Every row comes from one small tree of marks. The marks that hang from a mark follow it in brackets, in alphabetical order. Every link used is in the known rows. Which tree was each row made from?
Known rows
M(J): [  4.8  -5.4 -11.5   5.7  -0.2  11.1 -12.5  -7.3   2.0   2.4   6.1  -5.5
   4.8   0.3   7.3  14.1 -15.9   2.6 -13.2  -0.8  -0.6   7.0]
S(Z): [  1.6  -6.9  -5.3   7.0  -3.2  -5.2   1.9  -3.2   8.4   4.4  -7.8  12.3
   7.3 -12.9  -0.2 -19.1   5.0   1.7  -3.8   1.2  -4.0   6.4]
A(S(F)): [ 11.7   8.9   8.8  31.5 -10.5   5.2  22.6 -16.0  -4.3  -2.3   4.6  -1.4
   7.0   9.8   0.1   0.8  -4.4  -9.8  22.3  -0.4  13.3  23.0]
M(J W): [  9.0  -8.5 -22.8  14.9 -11.3   2.4 -11.6  -8.5   0.3   6.8  -5.0 -11.8
  -9.3 -12.6  15.4  19.6 -15.4   8.8 -15.1  -2.0  10.6  12.9]
J(S(A W Z)): [-14.3 -31.7 -24.1  -6.3   8.6  -6.4   7.5 -25.3  20.8  21.7 -14.1  -8.6
  -8.4  -2.9  24.9 -43.3  15.5 -11.0  18.7 -13.6  14.8   6.3]
S(A F J W Z): [-10.0 -20.8  -8.0   4.3 -18.3  27.0   0.7  -6.1  25.3  -3.9 -14.7  -7.3
  -0.6 -23.5  26.5 -33.7  -0.9  -9.4  34.5   3.9  16.4  19.3]
M(B J(S)): [  0.7 -29.5 -36.9  -0.6  15.9   2.5   1.6 -31.5   6.2  21.2  13.4 -20.7
   1.3  -7.8  15.2 -10.1 -24.5   6.3  -4.7 -19.3  14.0  22.0]
A(S(F Z)): [ 12.6   3.7   3.7  37.4 -13.8  -0.5  22.4 -19.7   4.3   2.7  -3.8  10.5
  13.7  -3.6  -0.7 -18.3   0.8  -8.3  18.7   1.9   9.0  29.1]
J(S(F W)): [ -3.2 -10.3 -11.7  -7.1  -8.9  16.5   4.2 -22.3   3.0  13.8   2.9 -15.1
 -11.5   4.2  36.9 -31.4 -13.1 -17.5  27.6   2.4  28.5  24.5]
S(A B J W Z): [ -6.6 -29.1 -21.0 -11.5   0.9   7.9   3.2  -7.1  18.9   0.9 -23.1  -5.1
  10.6 -50.5  21.6 -38.4  11.5  -0.3  33.9  -8.9   9.2  12.3]
J(S): [-11.2 -11.9  -6.7  -3.0   6.4   0.7   2.8 -19.2   1.8  14.3   8.7  -5.1
 -12.0   5.6  10.4 -13.2  -3.3  -4.7   4.3  -6.0   7.8  11.3]
A(S(J Z)): [ -7.7 -11.2   8.8  18.2 -14.7   9.1  10.2 -15.5   7.4  10.5   1.4  15.3
  17.6 -23.1  -9.3 -21.7  -2.5  -5.7   2.3   0.3  -7.2  18.2]
F(S): [ -8.0  11.2  -0.9   6.8   1.3   5.2  -0.9 -21.6   4.6   9.3 -10.0   2.9
  -8.8   3.4  -9.1 -16.8   5.3  -3.8   2.8 -12.6   0.1   4.8]
Z(S): [  8.7  -1.7   6.0   5.4   1.5 -13.8  13.5  -3.9  -2.4  -7.1  10.9   0.6
   0.0  -1.6  15.7  -3.4   0.5   9.8  -4.8   9.2  -2.7  -1.9]
W(S(A B J Z)): [-15.0 -35.5 -14.7   2.9   7.5 -12.9  18.0  -9.4  12.2  -5.5 -11.2  -4.0
   7.7 -53.2   9.5 -14.9   8.2  26.7  36.2  -6.3   2.0  25.4]
F(S(B J W)): [ -9.7  -2.4 -10.9 -19.7  -6.3  26.9  -5.3 -21.4   5.1  11.7 -17.0  -3.5
   1.8 -42.7  13.8 -45.4  -3.3  -6.4  29.2 -11.1  11.5  18.6]
M(B F J(S)): [ 10.2 -21.8 -33.1  -0.2  14.0  19.1  -0.5 -38.4  15.2  21.7   9.4 -14.6
  15.7  10.1  14.3 -14.1 -37.9  -6.9  -4.9 -27.2  18.6  31.9]
Z(S(A F W)): [ 12.8  -6.7  -4.9  10.4  -4.3  -2.6  22.3  -9.0   9.3 -12.3  -1.9 -18.2
  -7.9   4.0  42.9 -15.9   5.6  -3.6  31.3   6.7  20.2   5.3]
W(S(A B F J)): [ -8.1 -23.0  -7.3  10.6   1.6   4.1  19.6  -9.6   5.4 -19.7  -1.4 -19.7
  -7.0 -39.2  20.5   2.4  -6.1  22.2  59.9  -1.3  19.1  37.6]
F(S(J Z)): [-20.2  -2.9   1.7   7.3 -12.0  21.7  -7.5 -22.3  19.3  13.3 -10.9  15.2
  -1.2 -26.0  -6.8 -40.3  -1.3  -2.8   0.3  -4.9  -6.5  18.7]
J(S(W)): [-11.0 -16.0 -13.6 -21.3  -0.3   5.5  -0.9 -19.4   2.4  22.7   1.0 -10.7
  -8.0   1.4  24.9 -32.4  -4.4 -13.6  10.0  -3.4  13.4   5.7]
F(S(B W Z)): [  6.8  -1.6 -24.2  -7.0   0.2  -1.0   5.8 -26.0   8.5  16.5 -31.4   7.4
  10.8 -38.3   9.7 -58.7  14.7  -6.8  22.6 -15.5  10.8  17.1]

Which tree is each row?
[ -8.2 -14.3  -9.4  17.7   9.9   6.3  11.8 -24.1  13.2   0.8   2.0 -19.4
 -24.1  14.5  22.0  -6.7   1.0  -7.0  35.1 -10.7  24.7  23.5] => J(S(A F))
[-11.5  -0.1 -12.3  -4.3   4.4   4.3   2.6 -23.5  16.0  12.6 -24.7 -15.4
 -11.3   7.9   6.3 -30.8  19.1 -11.3  20.2 -20.2  10.5  -6.6] => F(S(A W))
[ -2.6 -14.7  -2.7   1.9 -10.8  10.7  13.8  -7.4  -3.8 -14.4   6.8  -8.3
   1.1 -47.0  19.9  -4.2 -20.8  20.4  46.6   9.1  16.8  44.5] => W(S(B F J))
[ -2.5 -20.7 -30.1  13.2  -2.9   2.0  -9.3 -28.9   2.5  22.0   3.6 -18.4
 -22.1  -7.0  24.5   5.9 -18.9   4.7 -10.0  -6.9  17.9  25.5] => M(J(S) W)
[ -1.3 -15.2  -7.0  -1.3  -2.7   9.7   1.4  -3.2   9.7  -1.1  -8.7  10.5
  13.0 -54.7   7.6 -26.7  -2.3   7.0  15.5   0.4  -1.3  25.4] => S(B J Z)
[  1.9  -9.1 -28.6   0.8  11.8  -7.1  12.4 -28.1  16.4  11.5 -40.2  -3.2
   2.0 -29.7  11.8 -53.4  29.5  -4.2  34.7 -26.0  13.2  10.7] => F(S(A B W Z))
[  0.3 -22.7  -9.1 -11.9   6.3   0.5  15.0  -7.8   9.6  -9.4  -4.2 -16.0
   1.6 -40.4  38.3 -25.4   7.8   8.2  32.9  -0.8  10.7   5.2] => Z(S(A B J W))
[ 12.5   5.4   0.6  13.3 -19.0   9.9  19.3 -16.9  -4.8   4.6  -2.0  -7.3
   9.8   5.2  15.5 -18.5  -4.9 -20.0  28.7   1.3  19.8  17.8] => A(S(F W))
[ -3.0 -28.0 -24.9  11.4 -21.6   0.0  16.9 -11.6   3.4  -1.6   3.0 -21.8
  -9.6 -48.1  23.5  -3.3 -28.9  30.0  30.5   3.0  25.9  40.8] => M(B W(S(F J)))
[ 17.1   0.8   0.1   1.5 -14.5   2.7  16.5  -7.4  -0.3  -7.9   6.5  -7.4
  -0.2  -5.0  42.9 -22.1  -9.0  -3.7  20.0  16.4  16.5  11.9] => Z(S(F W))
[  2.7 -18.9  -8.7  -1.9 -11.9   7.5  14.3 -18.2   1.9  13.2 -12.0   7.8
  28.6 -52.3  10.0 -46.2   1.6  -8.1  25.2  -3.1   5.6  24.4] => A(S(B J W Z))
[ -1.2 -20.5 -14.3 -20.0 -10.6  15.2  -3.3  -4.5   9.5   6.2 -15.4   5.2
  18.5 -60.5  22.1 -45.8  -2.3  -0.7  21.1   3.1   6.8  18.8] => S(B J W Z)
[  3.5 -19.8 -27.7  -1.3  12.2   4.2  15.6 -26.3   9.1   3.8 -11.3 -27.9
 -13.7 -13.7  42.2 -31.7   5.2  -9.7  59.1 -13.7  37.8  29.4] => J(S(A B F W))
[ -5.3   0.8 -13.5  -5.4  -9.7   5.2  -0.6 -24.6  13.1  20.6 -24.2   8.2
   3.8 -12.8   6.0 -54.5  10.2 -11.9   4.8  -8.4   2.7   5.9] => F(S(W Z))
[ 15.5 -11.1 -17.5  27.8   8.8  -6.4  19.0  -9.7  15.5 -15.5 -20.9  -3.7
   3.8 -28.4  16.3 -15.8  16.7   4.9  44.4  -9.1  19.7  29.5] => S(A B F Z)
[ -3.9 -18.7 -10.1  24.7  -1.7 -15.9  23.3 -12.6  12.5  -9.9  -8.8  -6.2
  -3.7  -9.9  14.4  -6.5   7.8  16.2  35.5   0.6  10.4  25.4] => W(S(A F Z))
[ -1.6 -16.4 -17.2  -1.1 -12.3  12.6   5.5 -26.1  11.0  17.3  -3.4  -2.7
  -4.0  -8.3  35.8 -50.4  -7.4 -15.6  24.4   4.9  25.0  31.5] => J(S(F W Z))
[-10.1   2.4  -3.5  -1.8   1.1  21.5  -2.6 -22.4   7.0   4.0 -10.5   2.0
  -2.1 -37.8  -1.1 -27.0  -2.7   3.8  22.3 -13.0   4.9  24.5] => F(S(B J))
[ -4.4 -31.5 -34.8  -8.8  18.8 -11.9  14.6 -28.4  15.0  17.1 -21.9 -10.3
  -0.9 -28.5  29.3 -49.5  21.2  -4.5  37.5 -19.6  19.9  17.8] => J(S(A B W Z))
[ 22.1  -4.8  -7.3  25.9  14.3 -16.1  31.2 -11.1   4.3 -24.9  -2.0 -15.7
  -4.8 -17.5  31.4  -1.2  11.1  14.1  44.3  -2.0  21.1  22.2] => Z(S(A B F))
[  4.3   7.9 -11.5   9.5 -10.1  26.5  -4.8 -30.5  15.6   9.5 -25.4   0.4
  -3.3 -36.4   5.5 -23.7 -17.0  -4.4  22.7 -21.9  21.8  40.6] => M(F(S(B J)) W)
[ -1.2  -5.7  11.5  32.4 -21.9  21.0  15.0 -17.0  10.7   0.2   3.1  11.9
  14.2 -20.8   1.6 -21.5 -11.4  -8.8  20.8   8.4   6.7  37.4] => A(S(F J Z))
[ 23.9   2.1  -6.4  35.7  -3.7  -7.7  31.4 -21.4  -1.7  -2.1  -9.8  10.0
  20.7 -29.7   5.1 -22.6   4.7  -2.6  37.1  -5.0  16.4  40.8] => A(S(B F Z))
[-11.2  -3.1 -11.2  21.9   9.5  -5.8   6.9 -26.4  23.3   7.7 -24.9   3.6
  -7.4   0.0  -9.5 -29.5  24.2  -0.9  12.1 -21.5  -0.1   5.2] => F(S(A Z))
[ -5.8 -13.6  -4.2  18.9   1.5 -10.7  22.4  -9.9   4.6 -14.8  -0.5 -17.8
 -11.6   4.4  13.9  11.6   2.7  15.5  39.1  -0.5  15.2  19.5] => W(S(A F))
[-17.1 -28.2  -9.5  -5.0  11.0  -8.0  16.0  -8.0   4.4 -10.2  -3.6 -17.1
  -2.8 -41.4   9.3   1.6   3.1  25.7  41.2  -9.0   5.6  18.8] => W(S(A B J))
[ -5.3  -7.9   4.8  14.2 -22.2  28.2  -2.3  -3.0  16.6  -5.5   1.1  10.3
   2.7 -26.6  14.1 -21.3 -15.0  -1.7  16.1  13.4   6.8  31.1] => S(F J Z)
[  0.3  -9.6   3.6  12.5 -32.1  26.4  12.0 -18.2   8.6   8.6  -3.2   4.1
  17.7 -24.2  18.0 -40.4 -12.0 -18.2  25.7   8.2  14.0  31.4] => A(S(F J W Z))
[ 21.8  -9.4 -15.3   6.8   6.0 -10.7  29.5 -11.7   4.6 -17.3  -8.5 -20.3
  -0.4 -21.9  46.7 -20.0  12.0   3.5  49.6   0.4  26.4  15.7] => Z(S(A B F W))
[-26.3 -33.9  -4.1   5.6  -1.4  -6.0  12.2  -7.5  17.9  -0.8  -2.9  -1.2
   0.4 -28.2   3.8  -9.5   4.4  21.9  18.4  -0.6  -4.5  13.7] => W(S(A J Z))
